Each row was made from one small tree. Brackets hold a mark, then the marks that hang from it, in the order of their numbers. Every link used is in the known rows. Write each row's tree.
In the rows, 128 means zero.
Known rows:
[K_789 [K_896 K_103 K_563 K_762]]: [120 136  97 114 108 120 146  86 110 161 127 182 151 131 128 139 144 138
 147  63  68  71 170 145 101 143 110 129 108 147 114 126 144 135 129]
[K_344 K_517 [K_896 K_103 K_273 K_411 K_668 K_762 K_898]]: [113 187 113 122 163 159 104  91  77 149 124 144 162 141  88 151 165 138
 114 113  60  55 156 115  71 114 110  74 111 154 124  96 184 194  95]
[K_987 K_340 [K_896 K_273 K_411 K_563 K_762 K_898]]: [130 138 109 113 157 139 118  74  89 149 137 168 153 131  86 149 145  94
 136  81  90  58 155 123  89 161  89 101  95 176 111 105 128 147 136]
[K_340 [K_987 [K_896 K_56 K_411 K_898]]]: [119 141 113 126 147 137 140  81  88 165 138 167 144 127 121 136 128 126
 105  75  83  69 132 128  73 151 114 112 111 163 137  89 107 159  96]
[K_563 [K_517 [K_866 [K_896 K_56 K_103 K_273 K_762 K_898]]]]: [ 95 206 116 111 177 144 104  94  92 139 118 119 120 149 103 128 161 121
 115 115  91  63 158 116  63 141  96  89 105 153 117 114 146 150 113]
[K_411 K_517 [K_896 K_762 K_898]]: [128 144  96 113  88 128 123  95 124 154 130 169 112 138 110 136 167 151
 128  69  63  99 141 103 128 146  92 114 118 131 106 112 101 153 129]
[K_866 [K_896 K_56 [K_103 K_517] K_563 K_668 K_898]]: [119 218  90 109 183 121 173  89  85 150 132 166 171 152 116 123 102 124
 142 114 100  64 190 100  67 121  90 114  99 144 160 112 109 124 133]
[K_896 K_762 K_898]: [119 119 105 110 104 133 130  64 112 140 128 187 148 149 112 124 149 151
 113  74  81  88 148 124 101 152 107 109 102 157 117 111 120 126 137]
[K_789 [K_896 K_273 K_344 K_411 K_762]]: [120 130 105 141 137 149  89  71  84 164 128 174 136 115 111 151 183 122
  93  81  58  81 174 136  73 161 126 111 122 146  86 101 176 182  93]
[K_411 [K_517 K_563 K_866]]: [146  98 130 133 122 119 148  83 120 177 145 169 127 138 132 138 123 150
 146  55  79  97 132 158 116 155 109  99 129 135 133 110 125 114 127]
[K_896 K_56 K_273 K_762]: [116 157 102 116 137 175 101  62  99 149 122 172 145 135 107 126 147 160
  76  79  80  83 133 133  63 137 124 115 104 153 127 107 147 158 112]
[K_563 [K_517 [K_866 [K_896 K_411 K_668 K_762]]]]: [109 136  95 137 167 116 100 108 122 136 175 165 142 142 117 158 111 134
 123  91  93  88 174 126  75 150  96  77 114 173 120  95 143 128  83]
[K_789 K_896]: [123 111 113 132 116 134 146  69  93 170 137 190 129 114 122 138 154 145
 117  58  75  77 154 153 121 140 137 123 119 138 109  99 138 144 102]
[K_789 [K_896 K_273 K_344 K_668]]: [121 126 113 141 176 148 114  63  77 164 122 180 144 122 102 145 158 141
  82  85  78  83 186 141  86 146 146 118 122 134 108 106 172 155 107]
[K_987 K_896]: [136 101 106 132 134 146 153  68  97 179 138 190 120 122 122 134 137 147
 104  59  89  75 127 155 131 144 127 103 114 153 124 102 117 132 120]
[K_340 [K_987 K_896]]: [132  87 114 130 135 144 148  63 107 179 143 185 129 129 135 136 128 146
 101  52  80  69 127 158 125 146 126 111 122 159 142 108 110 124 103]
[K_896 K_56 [K_563 K_517]]: [130 160 115 120 134 148 138  70 119 151 149 167 157 129 124 137  86 153
 139  82  88  75 169 129  80 135 108 110  98 171 126 104 127 102 139]
[K_344 [K_517 K_563] [K_896 K_411]]: [151 121 126 145 118 144 151  85  83 191 159 164 143 119 119 156 140 121
 133  66  59  63 140 160 107 118 107  76 131 150 127  82 165 176 100]
[K_56 [K_896 K_103 K_344 [K_411 K_517] K_668 K_898]]: [135 165  95 143 164 131 123  89  80 173 110 166 139 128 113 148 137 156
 147 102  72  94 184 102  78 137 121 110 130 135 115  98 141 131 117]
[K_517 K_563]: [145  95 124 133 121 132 156  61 100 181 140 191 148 137 127 131 127 148
 122  59  86  84 147 161 104 144 118 113 116 150 131 105 135 114 129]
[K_103 [K_896 K_411 K_668]]: [132 122  93 161 162 122 123  76  97 177 158 199 163 127 113 143 117 147
 121  69  84  89 170 123  72 123 130 109 118 158 122  72 143 143  82]
[K_344 [K_896 K_56 K_103 [K_411 [K_517 K_866]] K_762 K_898]]: [104 193  95 127 125 127 120 124  94 154 118 132 122 134 111 139 151 129
 141  85  66  88 129 120  74 141  86  92 125 135 122 101 146 183 101]
[K_563 [K_517 [K_866 [K_896 K_344]]]]: [127 115 118 146 163 128 126  75 101 169 146 148 111 131 124 145 136 115
 120  81  85  89 181 145 110 157 109  75 131 150 111 106 143 114 118]
[K_517 K_563 [K_866 [K_896 K_273 K_344]]]: [145 101 127 151 186 122 133  66  75 192 131 145 129 140 115 136 164  91
  93  70  81  89 166 165  83 161 119  93 129 134 121 117 166 154 129]
[K_344 [K_517 K_563 K_866] [K_896 K_762]]: [137  97 115 128 107 133 149  98 113 172 153 155 125 139 121 151 151 119
 120  51  64  78 123 169 114 136  93  61 132 144 133 107 160 163 125]
[K_789 [K_896 K_103]]: [119 132 113 132 125 139 152  76  84 180 117 181 128 115 124 137 159 151
 134  67  74  69 160 152 116 137 137 125 122 131 114 105 149 138  97]
[K_866 [K_896 K_56 K_762]]: [112 160  83 115 123 151 126  88  97 152 138 177 129 136 118 124 137 139
  85  71  86  84 141 132  84 130 101 115 117 147 134 104 119 161 109]
[K_987 K_340 [K_896 K_273 K_344 [K_563 K_517] K_668 K_898]]: [129 145 130 120 204 149 121  68  89 145 132 161 146 137  80 154 112 108
 133 111 110  56 201 116 103 155  92  88 106 174 114 111 135  93 160]
[K_517 K_866]: [132  87 114 139 142 128 142  62 108 168 137 171 138 131 121 137 134 145
 117  53  82 101 139 157 100 160 137  92 112 147 130 106 141 120 117]

Write each row's tree:
[107 170  84 133 156 131 120 108  87 166 131 148 133 131 119 140 142 121
 117  76  81  90 145 137  49 150 105  95 118 145 133 100 149 170  85]
[K_517 [K_866 [K_896 K_56 K_103 K_411 K_762]]]
[130 124  99 112 128 125 139  86 101 149 146 183 151 131  96 150 127  99
 153  69  94  67 156 123 102 165  77 100 101 177 117 103 108 128 142]
[K_987 K_340 [K_896 K_411 K_563 K_762 K_898]]
[122 144 108 144 208 165 100  74  76 173 131 165 154 125 111 150 119 133
  62  90  83  78 157 134  41 152 131 107 121 159 142  96 152 168  83]
[K_340 [K_987 [K_896 K_56 K_273 K_344 K_411 K_668]]]
[136 155  95 128 144 141 169  58  84 181 117 177 122 130 130 129 155 147
 150  92  80  65 159 121 111 125 125 106 113 139 129 105 119 112 121]
[K_56 [K_896 [K_103 K_517] K_898]]
[121 153 114 123 148 127 155  70  72 169 114 162 135 142 113 119 158 128
 130  88  85  69 166 129 109 132 115 114 114 140 126 109 124 137 120]
[K_866 [K_896 K_103 K_898]]
[126 177 115 130 129 148 117  80  87 159 119 160 138 125 109 134 132 142
 128  98  70  98 160 101  69 155 104 107 125 138 114  89 123 151 124]
[K_896 K_56 K_344 [K_411 K_517] K_898]
[109 170 104 143 193 128 114 108  98 147 168 152 144 128 112 154  95 132
 117  96 102  86 171 126  53 140 112  85 114 162 131  80 144 139  76]
[K_563 [K_517 [K_866 [K_896 K_56 K_411 K_668]]]]
[140 122  96 142 139 125 138  63  82 173 135 176 141 120 116 141 152 134
 128  71  75  86 154 124  85 138 137 112 106 154 107  87 133 146 111]
[K_56 [K_896 K_411 K_898]]
[124 179 106 141 180 159 110  69  63 172 138 154 144 119 106 134 147 122
  85  88  80  73 151 132  55 127 129 115 109 150 123  84 151 190  78]
[K_866 [K_896 K_56 K_273 K_411]]
[122 194  99 132 213 183 134  75  70 182 108 170 127 128 113 137 132 147
  89 117  97  64 158 125  73 138 121  92 121 137 146 108 145 138 111]
[K_987 [K_896 K_56 [K_103 K_517] K_273 K_344 K_668]]
[149 125  97 145 188 132 119  65  94 177 128 161 164 132  99 152 137 124
  93  74  69 104 198 123  74 151 131 114 106 142 116 122 165 150 143]
[K_411 [K_896 K_273 K_344 K_563 K_668]]
[127 149  94 114 165 175 115  75  85 162 117 165 132 125  92 143 132 104
  97  74  93  71 157 136  79 159  89 103 115 158 126 117 136 142 155]
[K_987 K_340 [K_896 K_56 K_273 K_344 K_563 K_762]]
[125 178  99 107 141 139 115  92 107 132 140 164 192 145  98 151 105 130
 121 106  69  93 186  89  28 151  90  80 102 163 133 100 142 153 152]
[K_896 K_56 [K_344 K_517] K_411 K_563 K_668 K_762 K_898]
[129 157 100 139 154 130 120  96  97 159 160 179 146 131 117 144 111 154
 126  86  81  87 163 120 102 125 110 112 126 146 132  88 121 147  80]
[K_866 [K_896 [K_411 K_517] K_668]]
[113 197 100 115 170 129 100  85 121 129 147 163 172 155  95 130 110 137
 119 107  94  65 186  86  43 116  90 113  90 176 114 101 133 135 140]
[K_103 [K_896 K_56 K_273 [K_563 K_517] K_668 K_762 K_898]]
[151 142  87 132 173 154  96  71 100 162 146 161 172 129 107 169 132 132
 108  91  53  84 183 114  48 134 123  81 109 164 118 106 174 165 132]
[K_56 [K_896 K_273 [K_344 K_517] K_411 K_563 K_668 K_762]]
[109 126 104 110  95 121 135  81 105 141 131 189 133 133 112 131 172 136
 117  70  75  77 155 128 112 150 111 120 111 143 100 107 126 152 121]
[K_789 [K_896 K_762 K_898]]
[124 134 111 124 177 138  93  84 134 140 173 168 173 143 123 161  93 142
 115  94  81  54 171 126  70 147  97 101  97 199 127 113 139 123  98]
[K_340 [K_987 [K_896 K_273 K_411 [K_563 K_517] K_668 K_762]]]
[130 139 113 120 151 110 111  83 132 144 145 128 139 144 103 151 157 108
 134  82  71  88 172 111  86 165  97  90  88 162  93 127 144 139 148]
[K_411 [K_896 K_273 [K_563 [K_517 K_866]] K_762 K_898]]
[140 124 132 128 173 107 126  80 114 164 150 132 150 138 123 147 131 103
 144  74  63  71 137 129  92 166 110 101 105 159 127 115 116 155 118]
[K_340 [K_987 [K_896 K_273 [K_411 [K_517 K_866]] K_563 K_898]]]
[129 160 104 112 119 114 138 120 116 161 121 171 135 155 109 140 146 157
 144  84  80  92 160 108 103 140  79 121 122 128 126 121 118 134 133]
[K_411 [K_517 K_563] [K_896 K_103 K_668 K_762 K_898]]
[145 146 120 149 167  94 117  75 108 173 148 139 157 134 109 139 143 101
 164  74  60  85 161 108  74 142 112 104 105 148 104  95 134 163 125]
[K_103 [K_896 K_273 [K_411 [K_517 K_866]] K_563 K_898]]
[124 172  93 125 187 127 163  86 110 162 135 167 172 142 127 140  82 146
 146  89  95  88 169 129  54 145 114  95 101 145 168 116 136 100 127]
[K_896 K_56 [K_103 [K_517 K_866]] K_563 K_668]
[129 161 109 151 168 153 100  86  85 164 145 162 147 125 103 149 131 154
 108  87  67  77 151 133  96 114 124 106 123 146 119  89 165 179  76]
[K_344 [K_896 K_273 [K_411 K_517] K_668]]
[134 138 114 136 160 125 122  76 122 145 171 182 187 134 119 157  72 156
 152  93  88  80 196 121  71 142 112 100  95 185 120  96 145  96 114]
[K_896 K_411 [K_563 K_517] K_668]
